Each row was made from one small tree. Brackets hold a mark, then the marks that hang from it, in alphabetical order. Every link used is in the known rows. Write each row's tree.
Known rows
{tulu gitup}: [ 1.875  0.655 -1.433 -0.692  0.688  1.403  0.034  1.313  0.244  0.280
  0.072 -3.657 -0.173  1.089 -1.069  0.712  1.488 -1.236 -1.274  0.066
 -1.157 -0.950 -0.010]
{senom {folo mupu {sofus rigat}} pumis}: [ 0.070  0.566 -0.743  1.246 -1.861  0.359 -1.794  1.959 -0.560  1.394
 -0.983  6.173 -0.929  1.105 -0.037 -1.196  0.930  0.606 -0.875  0.529
 -1.227 -0.542 -0.013]
{pumis {senom folo}}: [ 0.222  0.513 -1.332 -0.502 -0.744 -0.008 -1.101  0.654  2.104 -0.315
 -0.811  0.030 -0.165  0.602 -0.640  0.742  1.175  0.718 -1.371  0.473
 -1.733 -1.716 -0.482]
{mupu {folo senom}}: [ 2.108  0.971 -1.287  1.861  0.492 -0.008 -0.891  2.211  1.524  0.398
 -1.001  0.640 -0.535 -0.563 -0.216 -0.666  1.604 -0.251 -1.346 -0.436
 -0.389 -1.504  1.127]
{folo {mupu kore} {senom pumis} sofus}: [-0.564  0.524 -0.587  0.945 -0.353 -0.287 -1.769  3.158 -2.163  1.681
 -1.272  4.207 -1.386  1.026  0.146 -1.290  0.627 -0.840 -0.755  0.254
 -0.284 -1.646 -1.640]
{tulu gitup sofus}: [ 0.865  0.315 -0.881 -0.676  1.478  1.489  0.520  1.306  1.323  0.199
  0.567 -2.818 -1.163  0.645 -1.462  0.629  1.988 -0.940 -0.709 -0.220
 -1.125  0.184  1.540]
{folo {mupu kore} senom {sofus rigat}}: [-0.355  1.687 -0.423  2.206  0.311  0.166 -2.070  2.603 -2.950  2.547
 -2.015  2.763 -1.650  1.319  0.279 -0.538 -0.172 -1.889 -0.688 -0.429
 -0.268 -1.956 -0.102]
{pumis gitup}: [ 1.249  0.054 -0.960 -1.814  0.611 -0.073  0.383  1.642  1.127 -0.206
 -0.507 -2.613 -0.442  0.742 -0.321 -0.258  0.391 -1.009 -1.177  0.563
 -0.731  0.046 -0.863]
{senom {folo mupu} pumis}: [ 0.531  0.201 -1.158  0.343 -1.679  0.003 -1.398  1.728  0.823  0.675
 -0.844  4.033 -1.148  1.093 -0.284 -1.225  1.416  0.196 -1.173  0.519
 -1.072 -1.096 -0.944]
{mupu {folo {senom pumis}} kore}: [-0.627  1.221 -1.323  2.260  0.349 -0.241 -0.860  2.795  1.069  0.716
 -0.384  0.216 -1.233 -0.035  0.303 -1.010  1.830 -1.229 -1.461  0.025
 -0.371 -1.449 -0.017]
{rigat gitup}: [ 0.396  0.257 -1.272  0.215  1.333 -0.072  0.431  1.160  1.300 -0.031
  0.108 -1.633 -0.336  0.427 -0.839  0.249  0.201 -1.110 -1.546  0.408
 -0.334 -0.836 -1.109]
{tulu gitup {sofus rigat}}: [ 0.332  1.054 -0.723  0.104  1.387  1.878  0.192  0.939  1.408  0.709
  0.714 -2.195 -1.285  0.938 -1.434  1.132  0.979 -0.814 -0.724 -0.562
 -1.243  0.791  2.647]
{gitup {pumis {senom folo}} rigat}: [ 0.296  0.178 -0.494  0.694 -1.615  0.765 -0.666  0.812  0.116 -0.588
 -0.570 -4.895  0.298  0.242 -1.868  1.285  0.098  1.964 -0.910  1.263
 -0.755 -0.770  0.570]
{sofus {folo mupu {senom pumis}} rigat}: [ 1.274  2.012 -0.327  1.770 -0.625  1.056 -2.436  1.442  0.607  1.714
 -1.430  5.405 -0.586  0.874 -0.330 -0.545 -0.563  0.275 -0.595 -1.439
 -0.164 -0.576  2.288]
{senom folo pumis}: [ 0.516  0.413 -1.697 -0.284 -1.405  0.099 -1.014  1.554  2.225 -0.189
 -0.203  2.413 -0.331  0.316 -0.390 -0.572  1.620  0.673 -1.274  0.669
 -1.315 -0.813  0.079]
{sofus rigat}: [ 0.980  1.713 -1.182 -0.096  0.450  1.035 -0.307  1.039  1.045  0.516
 -0.464 -0.914 -0.624  1.325 -0.560  0.940 -0.148 -1.276 -1.382 -0.439
 -1.056 -0.136  1.104]
{folo sofus}: [ 1.504  0.683 -1.018 -1.043  0.459  0.559 -0.046  2.239 -0.729  0.156
 -0.905  0.460  0.074  0.678 -0.173 -0.200  1.294 -0.928 -1.041  0.381
 -0.973 -0.890 -0.447]
{senom folo {pumis {gitup rigat}}}: [ 0.211 -0.184 -0.986 -0.191 -1.361 -0.107 -0.938  1.842  1.601 -0.376
  0.051  0.114 -0.498 -0.682 -0.395 -0.947  0.715  1.414 -0.973  1.374
 -0.904  0.511  0.678]
{sofus {rigat gitup}}: [ 0.060  1.194 -1.041  0.980  0.947  0.588 -0.036  0.754  1.279  0.691
  0.149 -0.724 -0.596  0.986 -0.842  0.906 -0.819 -1.088 -1.453 -0.096
 -0.612 -0.107  0.668]
{senom {folo sofus} {pumis gitup}}: [ 0.212 -0.427 -1.085 -0.501 -1.468 -0.433 -1.021  2.254  0.736  0.072
 -0.329  3.203  0.025 -0.108  0.085 -1.456  1.392  1.336 -0.849  1.423
 -1.169 -0.138 -0.307]
{rigat {gitup {pumis {senom {folo mupu}}}}}: [-0.585 -0.527 -0.687  1.669 -0.618 -0.306 -0.345  0.456  0.501  0.420
 -0.545 -1.403 -0.158  1.454 -1.695  0.536 -0.146  0.857 -1.170  0.976
 -0.342 -1.658 -2.032]
{gitup {pumis senom} rigat}: [ 0.451  0.004 -0.284 -0.232 -1.027  1.044  0.011  0.877  0.048 -0.789
 -0.148 -5.879  0.316  0.809 -2.088  1.617 -0.529  1.554 -1.011  1.074
 -0.605 -0.095 -0.079]
{gitup {pumis {senom {folo sofus}}} rigat}: [ 0.320  0.024 -0.283  0.760 -1.714  0.753 -0.778  1.150 -0.721 -0.354
 -0.631 -3.850  0.483  0.175 -1.572  1.029  0.224  2.244 -0.753  1.426
 -0.782 -0.806  0.603]
{folo {mupu kore}}: [-0.242  1.055 -0.762 -0.013  0.666  0.385 -0.298  2.102 -1.559  1.480
 -1.500 -1.302 -2.084  2.310  0.064 -0.570  1.008 -3.450 -1.344  0.036
 -0.545 -1.744 -2.532]
{gitup pumis rigat}: [ 1.377  0.419 -0.501 -0.029 -0.624  1.158  0.381  1.487 -0.590 -0.437
 -0.433 -6.194  0.076  0.568 -1.702  0.930 -0.041  0.366 -0.896  0.878
 -0.114 -0.187  0.654]
{pumis gitup senom}: [ 0.020 -0.372 -0.654 -2.171  0.116 -0.213 -0.035  0.929  1.884 -0.719
 -0.171 -2.236 -0.165  0.927 -0.712  0.624 -0.117  0.576 -1.284  0.811
 -1.308  0.137 -1.603]
{pumis gitup {senom folo}}: [-0.252 -0.224 -0.936 -0.994 -0.628 -0.572 -0.888  0.793  2.166 -0.400
 -0.642 -0.984 -0.279  0.407 -0.438  0.176  0.559  1.063 -1.182  1.051
 -1.509 -0.773 -0.961]
{rigat {gitup {pumis {senom folo}}}}: [-0.557 -0.385 -1.033  1.332 -0.497 -0.265 -0.073  0.371  1.297 -0.117
 -0.059 -2.220  0.365  0.905 -1.621  0.955 -0.018  1.076 -1.249  1.087
 -0.501 -1.562 -1.308]

Which tree is each row?
[-0.036 -0.295 -0.149 -1.733  0.148  0.132 -0.146  1.187  1.253 -0.849
  0.105 -4.208 -0.325  0.021 -0.976  0.704 -0.706  1.112 -1.179  1.180
 -1.036  0.888 -0.574] -> {pumis {gitup rigat} senom}
[ 1.145  0.089 -1.043 -0.498 -0.311 -0.255 -1.128  2.075  1.682 -0.507
  0.094 -0.079 -0.205 -0.856 -0.842 -0.241 -0.426  1.497 -0.942  0.407
 -0.285  0.283  0.784] -> {folo {senom {pumis {gitup rigat}}}}
[ 1.084 -0.460 -0.264  0.090 -0.719 -0.545 -1.755  2.838 -1.365  1.110
 -1.152  5.356 -0.715  0.615 -0.222 -1.574 -0.062  0.929 -0.516  0.397
 -0.221 -0.476 -1.243] -> {folo mupu {senom {pumis gitup}} sofus}
[-0.989  0.387 -0.895  0.899 -1.426 -0.046 -1.486  2.587 -1.184  1.417
 -1.178  4.389 -1.255  1.147  0.432 -1.644  1.915 -0.669 -0.993  0.999
 -1.061 -1.496 -1.554] -> {senom {folo {mupu kore} sofus} pumis}
[-0.754  1.524 -0.223  0.951  0.443  0.784 -0.813  2.443 -3.223  2.386
 -1.661  1.278 -1.857  2.349  0.432 -0.532  0.407 -2.976 -0.985  0.008
 -0.732 -1.110 -1.241] -> {folo {mupu kore} {sofus rigat}}
[ 0.370  0.931 -0.784  0.760  0.861  0.552 -0.210  1.627 -0.580  0.883
 -0.353  1.050 -0.072  0.696 -0.335  0.204 -0.143 -0.752 -1.140  0.304
 -0.730 -0.250  0.432] -> {folo {sofus {rigat gitup}}}
[-0.461  1.187  0.044  1.447  1.002  1.119  0.112  0.709  1.863  0.672
 -0.099  0.335 -0.645  0.394 -1.280  0.520  0.052  0.008 -0.374 -0.703
 -0.136  0.429  2.921] -> {tulu {sofus folo {rigat {gitup pumis}}}}
[ 1.102 -0.216 -0.385  0.246 -0.538 -0.349 -1.600  2.301 -0.001  0.705
 -0.765  1.938 -1.198  0.330 -0.753 -1.042 -0.680  0.854 -0.805  0.264
  0.018 -0.064 -0.567] -> {folo mupu {senom {pumis {gitup rigat}}}}
[ 0.742  0.827 -0.871  2.376  0.085  0.042 -1.287  1.641 -0.660  1.001
 -0.677  1.352  0.453  0.057 -0.986  0.537 -0.863  0.994 -0.661  0.054
 -0.073 -1.157  1.336] -> {folo senom {sofus {rigat {gitup pumis}}}}
[-0.189 -0.259 -0.395 -0.458 -0.616 -0.203 -0.935  1.007  1.364 -0.551
 -0.490 -2.948 -0.384 -0.650 -0.659  0.332  0.044  1.637 -1.047  1.379
 -1.225  0.028  0.205] -> {pumis {gitup rigat} {senom folo}}
[-0.170 -0.589 -0.243 -0.387 -0.911 -0.600 -1.297  1.379 -0.150  0.534
 -1.437  1.507 -0.587  0.811 -0.111 -0.617  0.545  1.084 -0.903  1.148
 -1.372 -0.937 -1.780] -> {pumis gitup {senom {folo mupu sofus}}}
[-0.326  0.860 -0.343  0.156  0.543  0.390 -0.448  2.804 -3.231  1.786
 -1.845  0.731 -1.666  1.923  0.451 -1.039  1.353 -3.003 -1.000  0.389
 -0.623 -1.783 -2.485] -> {folo {mupu kore} sofus}
[ 1.232  0.632 -0.882  1.027 -0.692  0.090 -1.454  2.092 -1.463  1.444
 -2.194  3.178 -0.928  0.825  0.252 -1.263  1.901 -0.809 -0.888  0.429
 -0.995 -2.270 -0.570] -> {senom {folo mupu sofus}}
[ 1.374  1.015 -0.080  1.245  1.437  1.925 -0.906  1.667  0.867  0.452
 -0.026 -2.184 -0.641 -1.545 -1.432  0.323  1.300  0.554 -0.038 -0.718
 -0.225  0.039  4.694] -> {tulu {gitup rigat} {sofus {folo senom}}}
[ 0.050  1.234 -0.982  1.138  0.579 -0.220 -1.497  2.272 -1.079  1.658
 -1.906  0.170 -1.958  1.321 -0.086 -0.561  0.505 -2.367 -1.041 -0.421
 -0.121 -2.526 -1.393] -> {folo {mupu kore} senom}
[ 2.280  1.512 -0.534  1.097  0.186  0.576 -1.930  1.803  0.072  1.242
 -2.309  3.277 -0.482  0.430 -0.231 -0.875  0.718 -0.632 -0.593 -1.214
  0.083 -2.137  1.103] -> {sofus {folo mupu senom}}
[ 1.013  0.043 -0.562  0.071 -0.655  1.822 -0.069  0.807 -0.482 -0.230
  0.433 -7.312  0.356  0.921 -2.247  1.845  0.283  1.104 -0.947  0.968
 -0.900 -0.306  0.315] -> {tulu {gitup {pumis senom} rigat}}
[ 1.145 -0.238 -0.665 -0.084 -0.548 -0.562 -1.525  2.142  0.448  0.742
 -0.862  3.088 -1.180  0.911 -0.602 -1.116 -0.303  0.541 -0.909 -0.004
 -0.165 -0.483 -1.229] -> {folo mupu {senom {pumis gitup}}}
[ 0.775  2.109 -0.776  2.823  0.798  0.640 -1.749  0.876  1.557  1.227
 -0.957  2.366  0.186 -0.481 -0.567  0.366 -0.926  0.114 -0.772 -1.152
  0.149 -1.135  3.233] -> {sofus {folo senom} {rigat gitup}}
[-0.218  0.992 -0.926  1.385 -0.352  0.013 -1.365  2.391 -2.058  1.777
 -2.286  1.756 -1.461  1.010  0.625 -1.243  2.055 -1.900 -0.954  0.608
 -0.913 -2.729 -1.026] -> {senom {folo {mupu kore} sofus}}
[ 0.983  1.712 -0.435  1.482  1.250  1.904 -1.192  1.042  1.560  1.110
 -0.059  0.329 -0.662 -0.229 -1.200  0.790  0.931  0.071 -0.137 -1.390
 -0.647 -0.042  4.761] -> {tulu gitup {sofus {folo senom} rigat}}
[-0.591  1.515 -0.801  2.177 -0.490  0.354 -1.686  2.117 -2.138  2.236
 -2.130  2.267 -1.582  1.369  0.617 -0.888  1.308 -1.951 -0.922  0.321
 -1.039 -2.201 -0.164] -> {senom {folo {mupu kore} {sofus rigat}}}
[ 0.540 -0.335 -0.601 -1.768 -0.404  0.306  0.175  2.023  1.420 -0.824
  0.673 -1.363 -0.390  0.141 -0.732 -0.402 -0.112  0.800 -1.132  1.109
 -0.662  1.652 -0.310] -> {senom {pumis {gitup rigat}}}
[ 0.774  0.320 -0.353 -0.172  1.500  1.864  0.443  1.572  0.580  0.001
  0.748 -4.659 -1.282 -0.419 -1.604  0.701  1.381 -0.366 -0.600  0.106
 -0.841  0.852  2.584] -> {tulu {gitup rigat} sofus}
[-0.265 -0.456  0.054  0.017 -0.782 -0.208 -1.262  1.152  0.321  0.142
 -0.989 -1.734 -1.003 -0.007 -0.606 -0.210 -0.155  1.278 -0.975  1.253
 -1.019 -0.214 -0.648] -> {pumis {gitup rigat} {senom {folo mupu}}}
[ 0.378  0.299 -0.082  0.178  0.120  1.913 -0.001  0.573  1.349  0.148
  0.221 -2.695  0.091  0.910 -2.142  1.174  1.604  1.116 -0.157 -0.275
 -0.799 -0.251  2.032] -> {tulu {gitup {pumis senom}} {sofus folo}}
[-0.396  0.446 -1.166  1.403 -1.254  0.106 -1.290  1.637  0.963  0.661
  0.044  4.652 -0.050  0.168 -0.255 -0.576  0.706  1.269 -1.071  0.914
 -1.173 -0.324  0.677] -> {senom {folo {sofus {rigat gitup}}} pumis}
[ 1.298  2.275 -0.133  1.216  0.104  1.566 -1.329  1.201 -0.320  1.799
 -1.836  2.658 -0.766  1.597 -0.079 -0.281 -0.012 -1.501 -0.777 -1.303
 -0.431 -0.733  1.808] -> {sofus {folo mupu} rigat}
[ 0.714  1.786 -0.620  3.191  0.020  0.705 -1.530  0.646  1.145  1.180
 -0.905  0.905  0.620  0.084 -1.123  0.681 -1.121  0.832 -0.584 -0.884
  0.413 -1.191  3.004] -> {sofus {folo senom} {rigat {gitup pumis}}}
[ 1.151  1.787 -0.654  1.012 -0.427  0.764 -2.000  1.368  1.984  0.716
 -0.701  3.472  0.233 -0.075 -0.282 -0.139 -0.733  0.893 -0.629 -0.953
 -0.289  0.142  3.182] -> {sofus {folo {senom {pumis gitup}}} rigat}
[-0.086  0.643 -0.587  0.743 -1.037  0.245 -1.760  0.984 -0.249  0.994
 -1.385  3.073 -0.625  1.314 -0.410  0.277  0.582  0.672 -1.097  0.367
 -1.668 -1.514 -0.497] -> {pumis {senom {folo mupu {sofus rigat}}}}
[ 1.211  0.052 -1.301 -0.847 -0.269 -0.533 -1.035  1.932  2.136 -0.355
  0.042  1.265 -0.196 -0.065 -0.698 -0.338 -0.043  1.168 -0.991  0.212
 -0.457 -0.152  0.057] -> {folo {senom {pumis gitup}}}
[-0.427 -0.452 -0.870  0.469 -0.019 -0.054  0.438  0.410  1.186 -0.325
  0.282 -3.063  0.384  1.345 -1.857  1.188 -0.420  0.735 -1.301  0.959
 -0.363 -0.899 -1.863] -> {rigat {gitup {pumis senom}}}
[ 0.983  0.509  0.251  0.963  0.488  2.439  0.159  1.278  0.119  0.313
  0.140 -4.971 -0.263 -0.187 -2.030  0.690  1.400  0.685  0.041 -0.084
 -0.159  0.483  3.635] -> {tulu {gitup pumis rigat} {sofus folo}}
[-0.737  1.026 -1.025  2.327  0.216 -0.224 -1.032  3.362 -0.344  1.020
 -0.740  1.943 -0.885 -0.293  0.625 -1.379  2.079 -0.921 -1.203  0.359
 -0.428 -1.455 -0.133] -> {mupu {folo {senom pumis} sofus} kore}
[-1.363 -0.144 -0.555 -0.154 -0.594 -0.719 -1.155  1.182  0.559  0.587
 -1.229 -0.854 -1.312  1.253 -0.035 -0.345  0.546 -0.224 -1.134  1.030
 -1.266 -1.294 -2.212] -> {pumis gitup {senom {folo {mupu kore}}}}
[ 0.255 -0.400 -0.665 -0.123 -1.438 -0.081 -1.077  2.428  0.237 -0.062
 -0.141  1.678 -0.109 -0.925 -0.094 -1.329  0.913  1.728 -0.763  1.660
 -0.967  0.450  0.570] -> {senom {folo sofus} {pumis {gitup rigat}}}
[-0.425  0.335 -0.327  0.371  0.093  1.867  0.167  0.212  1.237  0.376
  0.998 -3.626 -0.594  1.811 -2.464  2.179  0.378  1.009 -0.524 -0.051
 -1.276  0.667  1.931] -> {tulu {gitup {pumis senom}} {sofus rigat}}
[ 2.049  0.779 -0.990  2.055  0.378 -0.040 -1.045  2.749  0.105  0.676
 -1.317  2.416 -0.153 -0.706  0.116 -1.099  1.832  0.068 -1.073 -0.112
 -0.432 -1.462  1.093] -> {mupu {folo senom sofus}}
[ 0.319 -0.053 -0.126  1.083 -1.794  0.774 -0.941  0.882 -0.771 -0.013
 -1.032 -3.914 -0.255  0.804 -1.758  0.897 -0.040  1.751 -0.857  1.142
 -0.605 -0.963 -0.085] -> {gitup {pumis {senom {folo mupu}}} rigat}
[ 0.683 -0.064 -0.128  0.302  0.583  2.011  0.692  1.313  0.013 -0.029
  0.703 -6.447 -0.715  0.289 -2.369  1.158  1.084  0.516 -0.341  0.449
 -0.493  0.724  2.349] -> {tulu {gitup pumis rigat} sofus}
[ 1.097  1.032 -0.811  3.506  0.750 -0.054 -1.179  2.252  0.271  1.212
 -0.797  2.919 -0.226 -0.790 -0.142 -0.744  0.690  0.312 -1.115 -0.186
 -0.257 -0.964  1.773] -> {mupu {folo senom {sofus {rigat gitup}}}}
[-0.703  0.802 -0.526  0.533  1.737  0.635  0.483  0.906  2.252  0.387
  0.574 -0.082 -1.427  0.562 -1.140  0.690  0.008 -0.889 -0.882 -0.386
 -0.682  0.821  1.878] -> {tulu {sofus {rigat gitup}}}
